In the rows, zero is written as 128.
Known rows, with every way that one mark hangs from another
{buka detab}: [133 125 134 153 131 113 117 141 128 132 129 115 124 143 118 145 137 119
 149 133 116 136 160 144 149 130]
{nisot {pilen {fego {dekove nesa}} rugom}}: [126 129  89 215  93 132 121 174  70 165  67 134 210 145 153 121 115 137
  81 141 187 108  48 140 171  96]
{dekove {nesa rifa} rugom senuz}: [118 150 106 118 132 127 109 125  74 171 110 162 158 174 166 178 126 111
  82 170 135 197 112 125 172 201]
{senuz mutu}: [122 127 125 166 126 129 140 147 107 138 135 126 134 142 142 132 151 120
 125 135 156 134 103 105 139 117]
{fego dekove}: [118 116 111 130 124 142 140 133 112 117 129 132 131 135 141 131 145 116
 121 144 156 133 109 132 118 131]
{mutu detab fego}: [135 153 103 130 148 122 113 159 118 127 124 132 127 104 158 124 156  96
 127 107 122 108 157 102 143 111]
{nela {rifa nesa}}: [129 145 148 105 130 134 159 119 151 132 101 103 104 142 117 124 172 139
 112 136 133 141 127  99 117 113]
{pilen rugom}: [142 128 127 143 121 137 131 143 107 118 125 117 139 125 136 121 132 134
 116 124 124 122 107 142 139  88]
{nisot {pilen {fego {mutu detab}}}}: [145 138 101 145  88 104 134 175 108 170  95 152 170 135 163 112 152 134
  92 100 209  77  94  82 178 121]
{senuz {mutu detab {fego dekove}}}: [124 142  86 167 141 136 137 183  83 128 127 134 135 123 184 131 197  80
 114 127 181 113 114  90 135 107]
{dekove nela {senuz {mutu fego}}}: [131 157  93 154 160 120 138 150  88 134 100 127 126 143 168 166 150  69
  99 133 119 133  69  87 130 156]
{fego dekove {mutu detab}}: [128 117  95 120 118 121 141 154  91 122 132 151 134 140 160 137 201  92
 100 126 195 131  99 100 136 120]
{nisot pilen}: [133 128 125 152  99 120 119 134 124 145 103 133 145 122 135 120 113 150
 110 129 149 103 105 133 149 130]
{vuvum rifa}: [136 139 113 122 127 133 145 141 114 125 118 133 132 156 128 117 143 135
 107 117 117 121 139 129 131 107]
{mutu detab {fego dekove}}: [125 139  90 133 146 134 120 165 100 121 123 137 131 108 171 120 176  88
 116 118 149 110 138 102 129 118]
{dekove senuz}: [131 125 123 102 123 126 142 104 116 116 119 135 125 137 139 154 122 136
 110 146 115 126 114 114 126 151]
{vuvum {rifa nesa}}: [127 151 137 124 145 144 175 149 126 117  92 108 122 167 121 116 160 129
 106 109 109 112 149 139 111 103]
{pilen {fego {dekove nesa}} rugom}: [124 134  88 186 123 138 129 172  74 144  94 131 194 151 147 129 128 109
 107 133 163 127  69 138 154  94]
{pilen {fego {dekove {senuz mutu}}} rugom}: [127 126  93 165  98 149 183 163  62 128 105 122 164 165 172 134 150 129
  83 147 193 109  44  86 142  96]
{nisot {pilen fego rugom}}: [143 134 115 175  85 132 134 166 106 160  85 116 177 128 143  94 107 165
  95 108 165  82  79 119 170  90]
{dekove nesa}: [125 139 113 150 145 117  99 129 103 141 113 140 152 141 129 153 119 108
 126 140 120 146 114 147 144 137]
{rifa nesa}: [116 140 151 130 143 136 152 134 136 120 101 105 115 137 122 127 144 118
 124 118 117 118 129 141 109 120]
{pilen {fego dekove {mutu detab}} rugom}: [139 125  81 146 101 136 151 186  74 136 116 138 165 144 170 112 187 109
  85 105 211  99  73  86 160  78]
{senuz {mutu {fego dekove}}}: [115 132  93 178 142 148 157 165  78 136 128 123 143 130 174 123 179  96
 112 136 179 134  89 109 119 119]
{mutu {fego {dekove nela {nesa rifa}}}}: [111 170  71 178 146 126  98 175  86 172  98 156 151 140 155 146 160  27
  81 134 141 198  80 132 133 148]
{mutu detab {fego {dekove nela nesa}}}: [120 169  65 169 164 107  79 176  76 134  92 151 157 128 163 159 162  22
 107 121 127 140  99 123 145 135]

Rows
[131 163 103 142 157 113  71 126  97 167  96 144 156 166 147 174 135 100
 108 161 132 178  76 106 168 182] | {dekove {nela rifa} nesa rugom}
[112 138  85 171 162 133 119 149  79 138 101 138 158 128 158 147 145  83
 115 144 152 153 106 143 120 144] | {mutu {fego {dekove nesa}}}
[123 126  97 130 111 123 146 146  74 110 128 152 129 158 179 159 187  96
 101 154 169 119  96  79 143 128] | {fego {dekove {senuz {mutu detab}}}}
[125 143  74 159 143 100  89 167  67 139 104 166 154 161 155 173 184  26
  93 129 171 155  61 116 153 140] | {fego {dekove nela nesa} {mutu detab}}
[122 126  84 128 123 136 139 173  72 154 120 155 163 156 195 128 170 111
 102 124 233 109  94  70 162 159] | {pilen {fego {dekove rugom} {mutu detab}}}
[134 157 100 161 150 124 127 178  99 134 131 132 130 120 172 129 180  91
 121 114 147 111 128  81 154 106] | {senuz {mutu detab fego}}
[114 114  90 137 126 147 160 156  71 161 117 140 171 165 182 129 149 125
 103 135 237 124  74  89 146 173] | {pilen {fego {dekove rugom} mutu}}
[126 160  79 143 153 126 103 171 102 123 108 140 128 112 168 131 168  41
 116 108 133 118 107 101 129 127] | {mutu detab {fego {dekove nela}}}
[120 108  93 134 131 123 151 121  57 130  99 161 155 168 162 185 166  94
  82 172 186 165  56 126 133 170] | {fego {dekove nesa senuz} mutu}
[117 124  80 171 124 127 144 161  74 162  97 150 183 168 154 139 152  98
  99 140 219 140  64 116 139 140] | {pilen {fego {dekove nesa} mutu}}
[128 143 112 110 146 124 108 117  92 134  99 140 134 156 161 179 107 106
 104 145 113 135  88 113 145 201] | {dekove nela rugom senuz}
[134 163  84 161 159 108 114 158  61 134 100 152 151 148 181 177 172  76
 101 145 134 127 107  86 161 138] | {dekove nesa {senuz {mutu detab fego}}}
[139 159 104 104 135 104  95 106 106 146  87 142 141 159 129 188 141  94
  86 167 113 178  66 101 143 162] | {dekove {nela rifa} nesa senuz}
[121 151  76 163 159 120 103 166  75 130 101 148 151 124 172 149 170  63
 113 133 145 132 129 124 146 124] | {mutu detab {fego {dekove nesa}}}
[142 150 110  81 137 123 111  99 107 141 100 139 128 158 157 174 139 126
  93 162 133 166  76  80 152 194] | {dekove {nela rifa} rugom senuz}
[120 114  89 166 100 138 152 162  68 177  87 146 182 162 189 121 136 153
  81 137 251 110  53  98 167 177] | {nisot {pilen {fego {dekove rugom} mutu}}}
[122 174  91 163 128 105 106 147  76 173 109 162 149 180 149 186 153  51
  69 158 126 204  51 105 160 157] | {dekove nela {nesa rifa} {senuz mutu}}
[133 153  73 114 148 121 118 153  87 114  94 150 126 127 175 157 165  49
  96 128 124 118  98  92 124 151] | {mutu detab {fego {dekove nela senuz}}}
[124 150  89 173 159 120 139 149  62 142 100 141 152 150 174 180 143  97
 102 157 137 146  87 112 146 154] | {dekove nesa {senuz {mutu fego}}}
[118 133  82 147 154 132 135 130  71 126  86 148 154 139 171 172 141  92
  98 162 141 147  96 127 123 164] | {mutu {fego {dekove nesa senuz}}}
[122 139  82 140 117 115 111 165  68 163 128 177 152 161 159 149 211  57
  71 142 200 193  93 103 161 126] | {fego {dekove {nesa rifa}} {mutu detab}}
[105 125  98 164 150 139 103 135  62 146 105 145 166 160 165 166 129 106
 119 164 162 162 100 146 151 180] | {fego {dekove nesa rugom}}
[124 147  87 138 119 112 125 156  80 113 117 153 127 159 169 172 182  57
  93 143 150 125  65  77 141 140] | {fego {dekove nela {senuz {mutu detab}}}}
[123 127  87 150 135 111 114 158  67 132 111 163 155 155 159 163 193  71
  94 141 192 146  89 111 155 126] | {fego {dekove nesa} {mutu detab}}
[118 135  81 149 132 137 137 167  69 166 103 149 165 170 181 139 140  85
  97 117 215 135  47  89 149 182] | {pilen {fego {dekove nela rugom} mutu}}
